What can hang from each mark:
kuvivud: gipu
zemurot: gipu miba
nobo: boded kovit kuvivud mases
kovit: gipu nobo
miba: zemurot
mases: nobo
gipu: boded kovit kuvivud mases zemurot

Every row comes from one small tree of marks. The marks that hang from a mark follow it in brackets, in alphabetical order. Every link used is in the known rows. Which tree was each row made from?
Known rows:
nobo[kovit[gipu] kuvivud]: [ 0.958 -1.188  2.059  2.214 -1.283 -2.548  0.376 -1.027 -2.229 -1.156
 -1.477 -1.576 -5.206  0.181 -0.744  2.168  1.770  0.940 -0.903  2.092
  1.051  0.155 -0.157  1.586  1.078  0.413  1.623 -3.768]
zemurot[gipu[boded kuvivud mases] miba]: [-1.149 -2.661  3.872  2.522  0.241 -4.560  0.731  0.781 -2.001 -1.198
 -1.745  1.460 -4.355  0.731 -1.251  1.566  1.490 -0.857  0.567  1.714
 -2.673  1.499 -0.183  1.103 -0.947  0.717  1.231 -0.569]
gipu[boded kovit[nobo] kuvivud mases zemurot]: [ 0.544 -2.524  1.779  3.281  1.937 -5.951 -0.382  1.118 -1.286  0.035
 -3.167  1.544 -4.257 -2.156 -2.358  4.912  2.312 -1.849  0.818  2.172
  0.042  1.096 -0.064  2.631  0.287  3.021  1.560 -1.524]
gipu[boded kovit kuvivud mases zemurot[miba]]: [-0.216 -2.710  2.267  2.918  1.453 -6.111 -0.798  0.454 -1.472 -0.020
 -2.506  2.639 -4.629 -1.752 -2.475  4.211  1.704 -0.871  0.706  1.369
 -1.612  1.193 -1.505  2.622 -0.161  2.922  1.104 -0.115]
zemurot[miba]: [ 0.544 -1.433  1.412  2.267 -0.776 -2.824  0.672 -0.591 -1.218 -0.964
 -1.537  1.408 -4.129  1.308  0.733  0.938  1.133 -0.013 -1.867  1.195
 -1.479  0.494 -0.017  0.781  0.640 -0.004  0.487 -1.357]
kovit[gipu[boded kuvivud zemurot] nobo]: [ 0.633 -1.436  3.250  3.434  0.530 -4.031  0.914  0.013 -1.852 -0.411
 -2.876  0.998 -4.110 -0.564 -1.483  4.626  2.219 -0.914 -0.012  2.500
  0.862  1.340  0.305  0.927  1.108  1.921  1.668 -3.348]
nobo[boded]: [ 1.629 -0.645  0.463  2.651 -1.025 -2.751  0.437 -1.158  0.187 -0.572
 -2.488  0.726 -3.566 -0.350  0.056  1.605  1.051 -0.184 -0.692  0.514
 -0.252 -1.032  0.725  1.942  0.901  0.716 -0.204 -2.032]
kovit[gipu[zemurot] nobo]: [ 0.987 -0.286  2.533  3.389 -0.762 -3.486  0.058  0.195 -2.023 -0.057
 -2.272  0.801 -3.858  0.533 -0.368  2.854  2.116 -0.543 -0.800  2.446
  1.399  0.742  1.508  0.249  1.505  0.987  1.703 -4.058]
kuvivud[gipu[kovit[nobo] zemurot]]: [ 0.959 -0.151  1.234  2.967 -0.418 -4.274  0.136 -0.532 -2.146 -0.644
 -3.244  0.867 -3.458 -0.444 -1.774  2.863  1.920 -1.047 -1.464  3.034
 -0.522  0.662  0.748  0.339  1.038  0.833  1.643 -3.511]
kovit[nobo[boded kuvivud]]: [ 2.320 -1.413  2.075  2.590 -0.134 -2.671  1.066 -0.442 -0.641 -1.179
 -2.892  0.256 -4.021 -0.716 -0.588  2.737  2.195 -0.219 -0.816  0.864
  1.433 -0.185  1.728  1.526  0.865  0.871  0.439 -3.436]
kuvivud[gipu[boded kovit zemurot]]: [ 0.936  0.060  1.009  2.645 -0.536 -4.662 -0.266 -1.367 -1.542 -0.219
 -2.862  1.460 -2.965 -1.323 -2.241  3.146  1.554 -0.898 -0.333  2.612
 -2.021 -0.073 -0.948  1.196  0.959  1.569  0.989 -1.826]
kovit[gipu[zemurot]]: [ 1.013  0.015  1.739  2.865 -1.805 -3.222 -0.517 -1.025 -1.614  0.121
 -2.037  0.935 -3.948 -0.147 -0.575  2.091  1.490  0.184 -0.927  1.898
  0.067  0.160  0.418  1.234  1.374  0.980  1.097 -3.335]
mases[nobo]: [ 1.463 -1.411  1.266  1.510 -1.727 -3.269  0.211 -0.963  0.059 -0.926
 -2.472  0.223 -3.562  0.138  0.700  1.525  2.282 -1.308 -1.697  1.492
 -0.275 -0.465  1.393  0.905  1.480  0.169 -0.018 -2.180]
miba[zemurot[gipu]]: [ 0.443  0.186  1.576  2.949 -0.879 -2.930  0.130 -1.496 -1.730 -0.900
 -2.534  0.430 -4.063  0.835 -1.381  1.319  2.158  0.772 -1.142  1.678
 -1.367  0.267  0.332  1.322  0.891  0.142  1.164 -2.499]
gipu[kuvivud mases[nobo]]: [ 0.799 -3.232  1.404  1.903 -1.137 -3.926 -0.529  0.344 -0.442 -1.190
 -2.973  0.171 -4.453 -0.928 -0.428  2.636  2.266 -1.837 -1.212  1.326
 -0.198  0.588  1.754  2.159 -0.086  0.895  0.090 -3.018]
nobo[boded kovit[gipu] kuvivud mases]: [ 0.805 -1.540  2.536  2.419 -1.788 -3.920 -0.479  0.019 -1.032 -1.136
 -1.708 -1.705 -4.559 -0.692 -1.633  2.566  1.458  1.390  0.562  0.715
  2.266 -1.748  0.932  1.925  1.095  1.806  0.520 -4.043]
kuvivud[gipu[mases zemurot]]: [ 0.689 -0.469  0.619  2.787 -1.831 -3.795 -2.004 -0.365 -1.916 -0.545
 -2.761  1.491 -3.067 -0.794 -1.981  2.256  1.151 -1.365 -1.272  2.026
 -1.480  0.078  1.195  1.274 -0.255  0.903  0.392 -4.017]
gipu[kovit[nobo[kuvivud]] mases]: [ 1.681 -2.292  1.407  2.562 -0.015 -4.424 -0.177  1.614 -1.729 -0.291
 -2.197 -0.294 -4.535 -0.575 -0.632  2.214  2.648 -0.850 -0.424  2.122
  0.988  0.754  1.802  2.209  0.202  1.198  1.675 -2.997]
miba[zemurot[gipu[boded kovit[nobo] kuvivud mases]]]: [-0.222 -1.681  2.724  3.793  1.370 -5.370  0.384  0.717 -2.169 -0.570
 -2.959  0.295 -4.470 -0.098 -2.694  3.536  3.056 -0.549  0.777  2.356
 -0.531  1.310  0.336  1.818  0.017  1.751  2.256 -1.989]
kovit[gipu[mases] nobo]: [ 0.607 -1.510  2.163  3.617 -1.214 -3.803 -0.292  2.325 -2.113 -0.003
 -1.470 -0.299 -3.751  1.525  0.607  1.858  2.128 -1.314 -0.502  2.527
  1.600  0.932  2.874  0.409  0.291  0.606  1.875 -4.414]
mases[nobo[boded kovit[gipu[zemurot]] kuvivud]]: [ 1.116 -0.904  3.570  2.459 -1.340 -4.312 -0.961 -1.563 -0.551 -0.924
 -2.711 -0.280 -4.333 -1.432 -1.917  3.827  2.752 -0.018  0.228  0.868
  2.175 -1.225  0.524  1.123  1.753  1.614  0.494 -3.307]

Which tree is each row?
[ 1.564 -2.360  1.867  2.738  0.926 -5.096 -0.041  1.764 -1.312  0.008
 -1.964  0.100 -3.860 -1.012 -1.059  3.131  2.786 -1.384  0.741  2.116
  0.450  0.431  0.935  2.197  0.225  2.039  1.650 -1.797] -> gipu[boded kovit[nobo[kuvivud]] mases]
[-1.217 -2.699  3.833  2.697  0.672 -5.674  1.045  1.086 -2.223 -0.722
 -1.682  1.152 -4.708  0.371 -1.442  1.701  1.774 -0.599  1.069  2.090
 -2.544  1.695 -0.653  1.474 -0.671  1.059  1.929  0.166] -> zemurot[gipu[boded kovit kuvivud mases] miba]
[ 0.660 -0.986  2.670  3.344  0.086 -4.599 -0.401  0.546 -2.587 -0.613
 -2.628 -0.158 -4.569  0.105 -2.364  2.292  3.419  0.409 -0.062  2.130
  0.315  0.958  1.317  1.727  0.253  1.013  2.297 -3.201] -> miba[zemurot[gipu[kovit[nobo[kuvivud]] mases]]]
[ 1.172 -1.160  3.457  2.642  0.231 -3.632  0.258 -0.510 -2.343 -1.446
 -2.751  1.665 -3.366 -0.386 -2.124  3.815  2.255 -0.834 -1.109  2.191
 -0.615  0.931  0.351  0.042  0.451  1.088  1.016 -3.265] -> kovit[nobo[kuvivud[gipu[boded zemurot[miba]]]]]
[ 1.065 -1.413  3.596  2.662 -0.869 -4.298 -0.544  0.359 -1.525 -1.600
 -3.158  1.336 -3.254 -0.900 -2.634  3.428  1.828 -0.008 -0.683  0.909
  0.919 -0.514  1.967  0.275  0.493  1.786  0.177 -4.449] -> kovit[nobo[boded kuvivud[gipu[zemurot[miba]]] mases]]
[ 0.087 -1.641  3.594  2.150 -1.193 -4.606 -0.696  0.052 -0.948 -1.329
 -2.245 -0.551 -4.144 -0.282 -1.494  1.386  2.473 -0.868  0.875  1.207
  0.252 -0.788  1.605  1.209  0.127  0.481  0.751 -2.246] -> zemurot[gipu[mases[nobo[boded kovit kuvivud]]]]
[ 0.684 -1.519  3.684  1.900 -0.029 -5.077  1.528  0.964 -1.601 -0.810
 -2.023 -0.474 -3.780 -0.183 -1.335  1.549  2.586 -0.104  1.079  2.510
 -0.468 -0.068  0.833  1.159  0.992  1.227  1.753 -1.388] -> zemurot[gipu[boded kovit[nobo[kuvivud mases]]]]
[-1.098 -2.664  4.308  3.491  0.866 -5.633  1.349  1.849 -2.191 -1.079
 -2.314  0.838 -4.929  0.836 -1.401  1.795  2.029 -0.712  0.769  1.695
 -0.469  1.785  1.153  0.755 -0.572  0.789  2.126 -1.288] -> zemurot[gipu[kovit[nobo[boded]] kuvivud mases] miba]
[ 1.688 -0.736  1.696  2.864 -1.307 -4.632 -1.726 -0.604 -1.506 -0.418
 -3.304  1.113 -3.684 -2.826 -3.473  3.346  1.899 -0.127  0.068  1.027
 -0.090 -0.475  0.748  2.437 -0.184  1.976  0.423 -3.735] -> nobo[boded kuvivud[gipu[kovit mases zemurot]]]
[ 0.318 -2.148  0.920  2.141 -1.101 -4.370 -1.494  0.554 -0.534 -0.889
 -1.781 -0.467 -3.923  0.402 -0.014  1.929  2.108 -1.932 -0.654  1.625
  0.411 -0.665  1.456  1.172  0.569  0.649  0.487 -2.347] -> gipu[mases[nobo[kovit]]]
[-0.090 -2.797  3.173  2.639  1.883 -6.138  0.654  0.814 -1.266 -0.739
 -2.825  1.908 -4.402 -1.187 -2.188  4.609  2.038 -0.523  0.348  1.745
 -0.282  0.796 -0.757  1.463  1.069  3.012  1.297 -0.848] -> gipu[boded kovit[nobo[mases]] kuvivud zemurot[miba]]
[ 1.219 -1.407  3.628  2.541 -1.579 -5.126 -2.129  0.315 -1.179  0.305
 -2.027  1.117 -3.383 -1.602 -1.799  3.782  2.985 -1.141  0.730  1.561
  0.765 -0.265  1.018  1.377  0.716  2.364  0.669 -3.066] -> kovit[gipu[boded mases[nobo[kuvivud]] zemurot]]
[ 0.412  0.072  2.020  3.056 -0.223 -3.505  0.213 -1.445 -1.368 -0.675
 -2.354  0.755 -3.536  0.620 -1.705  2.056  2.206  0.321 -0.088  1.769
 -1.741 -0.015 -0.360  1.315  0.871  0.799  1.054 -1.462] -> miba[zemurot[gipu[boded]]]
[-0.559 -0.957  3.633  2.329 -0.203 -3.856  1.440 -0.445 -1.597 -0.927
 -1.267  1.543 -3.612  1.662 -0.202  0.587  1.346 -0.300  0.060  1.823
 -2.853  0.627 -0.594  0.061  0.362 -0.018  1.089  0.166] -> zemurot[gipu[boded] miba]
[ 0.473 -0.839  1.974  2.693  0.926 -5.257 -0.063 -0.904 -1.029  0.261
 -1.964  2.640 -3.799 -0.675 -1.292  3.056  1.693 -0.251  0.161  1.542
 -1.738  0.116 -1.938  1.538  1.347  2.147  1.019  0.652] -> gipu[boded kovit zemurot[miba]]
[ 1.242 -1.814  1.384  1.716 -0.896 -3.608 -0.491 -0.582 -0.271 -1.620
 -2.234 -1.145 -4.404 -1.237 -1.702  2.382  1.211  1.081  0.082  0.263
  1.305 -2.151  0.577  2.660  1.039  1.774 -0.235 -3.046] -> nobo[boded kovit kuvivud mases]
[ 0.548 -1.823  2.360  2.672 -0.702 -3.891 -0.877  0.416 -2.109 -0.578
 -1.056 -1.098 -4.583 -0.223 -1.329  2.888  1.990 -0.122  0.714  2.074
  0.867 -0.096 -0.154  1.871  0.193  1.463  1.541 -3.081] -> nobo[kovit[gipu[boded mases]] kuvivud]
[-0.826 -1.485  3.175  2.557 -1.056 -4.031 -0.139  0.992 -2.172 -0.838
 -1.159  1.320 -4.084  1.907 -0.148 -0.188  1.276 -0.446 -0.323  1.667
 -2.150  0.882  1.052  0.395 -0.502 -0.283  1.202 -1.281] -> zemurot[gipu[mases] miba]
[-0.060 -2.687  2.835  3.864  1.702 -6.001 -0.480  1.294 -1.466 -0.351
 -3.190  2.269 -4.875 -1.316 -2.380  4.380  1.975 -0.974  0.399  1.001
  0.673  1.271  0.555  1.934 -0.068  2.610  1.374 -1.812] -> gipu[kovit[nobo[boded]] kuvivud mases zemurot[miba]]
[-0.716 -1.941  3.571  2.051 -0.474 -3.013  2.021 -0.823 -2.174 -1.903
 -2.186  1.005 -5.124  1.174 -0.639  0.753  1.226  0.304 -1.144  1.747
 -2.417  1.811 -0.252  0.731 -0.042 -0.496  1.201 -1.296] -> zemurot[gipu[kuvivud] miba]
[-0.045 -1.559  3.506  3.046 -0.142 -4.082  0.291 -0.864 -1.915 -0.404
 -2.166  1.985 -4.463 -0.428 -1.601  3.866  1.495  0.053 -0.136  1.637
 -0.856  1.306 -1.218  1.064  0.682  1.844  1.185 -1.989] -> kovit[gipu[boded kuvivud zemurot[miba]]]
[ 1.084 -1.664  3.352  2.698  0.545 -5.641 -0.301  0.536 -1.066 -0.543
 -2.690  1.677 -4.210 -1.405 -2.287  3.533  2.255  0.597  0.154  0.651
  1.284 -0.431  0.676  1.454  1.330  2.703  0.781 -2.020] -> gipu[kovit[nobo[boded kuvivud mases]] zemurot[miba]]
[ 0.914 -0.515  3.188  3.165  0.853 -4.483  0.945 -0.650 -2.076 -0.703
 -2.682  0.093 -4.186 -0.127 -2.450  2.982  3.413  0.522  0.323  2.290
 -0.368  0.603 -0.164  1.387  1.051  1.329  2.228 -1.924] -> miba[zemurot[gipu[boded kovit[nobo[kuvivud]]]]]
[ 0.240 -0.393  2.754  2.994 -1.442 -3.563 -0.437 -0.646 -2.087 -0.052
 -1.557  1.759 -4.162  0.705 -0.467  2.100  1.381  0.435 -0.974  1.638
 -0.316  0.706  0.004  0.472  1.145  0.897  1.148 -2.644] -> kovit[gipu[zemurot[miba]]]
[ 1.492 -1.240  1.210  2.313 -0.244 -2.728  0.272 -1.783 -0.532 -1.503
 -2.391 -0.593 -4.786 -1.130 -1.417  2.635  1.408  0.682 -0.327  0.556
  0.828 -1.073 -0.301  2.448  0.887  0.980  0.254 -2.461] -> nobo[boded kovit kuvivud]
